Each row was made from one path, in order. Every step used is in the known rows, and no mark comes twice. Write each row's path.
In the rows, zero is written as 128.
Known rows
fige -> vemup: [ 96 133 125  97 146 146 103  98 170 141 142 132 154 134 130  87  98 153
 140 105]
luse -> vumup -> komi -> mivo: [121 147 107  74 145 153 126  78 129 152 181 102  94 138 119  82  91 130
 118 150]
luse -> vumup: [113 124  92 105 137 145 140 102 116 124 123 123 107 164 133  78 106 133
 130 134]
fige -> mivo -> zerug -> vemup -> luse -> vumup: [ 38 115  90  91 166  88 127  78 162 178 109  98 132 204  95  80 101 146
 171 166]
luse -> mivo -> fige: [ 84 150 153  85 149 124 126 116 190 164 115 121 145 148 103 132 149 117
 128 131]
luse -> vumup -> zerug: [126 163 119 104 117 127 132 120 112 103 124 125 116 158 127  67  88 117
 115 128]
zerug -> vemup: [ 80 136 135 112 133 134 106 105 147 143 127 112 159 166 130  91 115 154
 152 120]
vemup -> fige -> mivo -> zerug: [ 84 126 125  81 145  95 131  95 188 159  98 131 129 150  81 116 155 138
 122 160]
komi -> vemup -> luse: [138 121 139  75 117 150 134 117 127 118 120 150 157 156 106 107 112 144
 172 125]
fige -> mivo -> zerug -> vemup -> luse -> vumup -> komi: [ 80 141  96  81 174  95 124  62 173 193 146 107 123 188  96  91  96 136
 157 203]
mivo -> zerug -> vemup -> luse -> vumup -> komi: [123 126 107  90 145 109 133  89 146 165 148 123 139 193 118  88  92 134
 155 209]
luse -> vemup -> fige -> mivo -> zerug: [ 80 128 115  93 166 101 109  81 220 186 116 129 145 139  83 119 138 163
 147 136]
luse -> vumup -> komi -> vemup: [155 138 117  83 146 172 134  89 123 129 152 152 115 141 137  86  81 139
 146 146]
vumup -> komi -> mivo -> fige -> vemup -> luse: [123 149 177  47 141 144 121  95 196 171 190 103 180 137 110 130  95 118
 136 167]
luse -> vumup -> komi -> mivo -> fige: [120 146 149  72 141 146 143 100 152 151 164  98 120 148 130 111 101 102
 111 168]
fige -> mivo -> zerug: [ 69 142 116  93 157  86 113 102 192 156  93 135 113 147  95 101 137 126
 122 136]
vumup -> komi -> mivo -> fige -> vemup -> zerug: [ 99 125 205  81 141 103 103 102 200 135 175 112 180 131 114 106  91 128
 116 154]
komi -> mivo -> fige: [ 86 136 175  80 120 130 130 130 167 137 125  99 152 145 118 122 131 109
 120 122]
komi -> vemup -> fige -> mivo -> zerug: [ 82 114 142  69 144 114 126 100 186 147  90 150 145 140  82 114 134 152
 154 136]
mivo -> zerug: [112 128 127 105 128 100 122 130 165 130  94 152 129 152 118  97 135 123
 122 141]
zerug -> vemup -> luse: [ 98 129 133  96 124 129 121 105 136 147 135 108 171 185 111 101 116 151
 168 146]

Write each row's path
[132 127 124 107 135 151 118  95 168 154 143 128 161 139 110 118 130 170
 149 126]  luse -> vemup -> fige
[142 146 132  78 106 141 142 123  99  96 124 141 142 166 111  73  69 128
 161 128]  komi -> vemup -> luse -> vumup -> zerug
[ 50 116 136  90 148 101 107  92 193 188 118 116 164 167  81 107 143 172
 159 146]  luse -> mivo -> zerug -> vemup -> fige
[ 27 136 124 100 163  85  96  93 198 175 100 112 142 166 103  92 123 147
 150 131]  fige -> mivo -> zerug -> vemup
[ 70 125 111  68 165 101 101  90 211 188 134 137 154 150  79  98 111 154
 163 136]  fige -> vemup -> luse -> mivo -> zerug
[ 74 179 146  81 130 106  96 100 158 165 147 101 168 171  79  92 106 148
 162 124]  vumup -> zerug -> vemup -> luse -> mivo
[119 151 156  81 123 126 142 124 156 121 136 115 177 173 128  93  69 104
 139 153]  mivo -> fige -> vemup -> luse -> vumup -> zerug
[ 84 105 148 104 122 107 122 114 169 149 106 125 175 175 110 104 136 157
 147 161]  mivo -> zerug -> vemup -> fige
[ 52 134 134  90 148 127 114  72 169 173 132  90 159 164  93 109 136 170
 152 140]  zerug -> vemup -> fige -> mivo
[ 46 131 123  86 154  79 111  92 187 180 107 110 155 186  85 102 124 144
 165 158]  fige -> mivo -> zerug -> vemup -> luse
[ 90 175 161 110 112 116  97 124 143 122 129 114 167 160 125  79  97 139
 136 113]  vumup -> zerug -> vemup
[172 145  96  81 138 148 153  84 115 144 166 127 110 169 116  99 104 121
 131 198]  vemup -> luse -> vumup -> komi
[ 92 140 122  78 144 130 133  80 162 156 124 112 130 145  85 118 151 146
 125 145]  vemup -> fige -> mivo
[ 90 105 149 114 137 103 100 106 164 108 133 136 166 147 117  73  94 160
 136 119]  fige -> vemup -> zerug
[132 117  90  89 129 141 155 102 105 129 130 119 119 183 114  87 107 130
 145 161]  vemup -> luse -> vumup
[112 100 166 110 118 111 117 126 130  82 104 158 157 151 110  81 106 154
 152 113]  komi -> vemup -> zerug
[104 119 105  56 158 124 118  75 173 174 183 114 131 151 106  78  64 138
 147 173]  fige -> vemup -> luse -> vumup -> komi -> mivo -> zerug
[ 90 142 112  93 164 137 109  68 194 183 142 112 145 133  87 121 133 171
 151 120]  luse -> vemup -> fige -> mivo
[138 140 105  59 136 147 141  76 118 156 188  98 106 157 101  92  92 128
 133 175]  vemup -> luse -> vumup -> komi -> mivo
[ 97 140 147  65 159 157 122  83 182 165 186  96 145 136 139  99  69 121
 128 149]  luse -> vumup -> komi -> mivo -> fige -> vemup
[ 93 127 162  73 129 115 108  89 181 176 165 104 162 150  98 109 120 155
 135 175]  vumup -> komi -> mivo -> zerug -> vemup -> fige
[102 145 110  71 145 127 124  93 155 170 139 120 130 158  75 112 141 143
 150 137]  vemup -> luse -> mivo
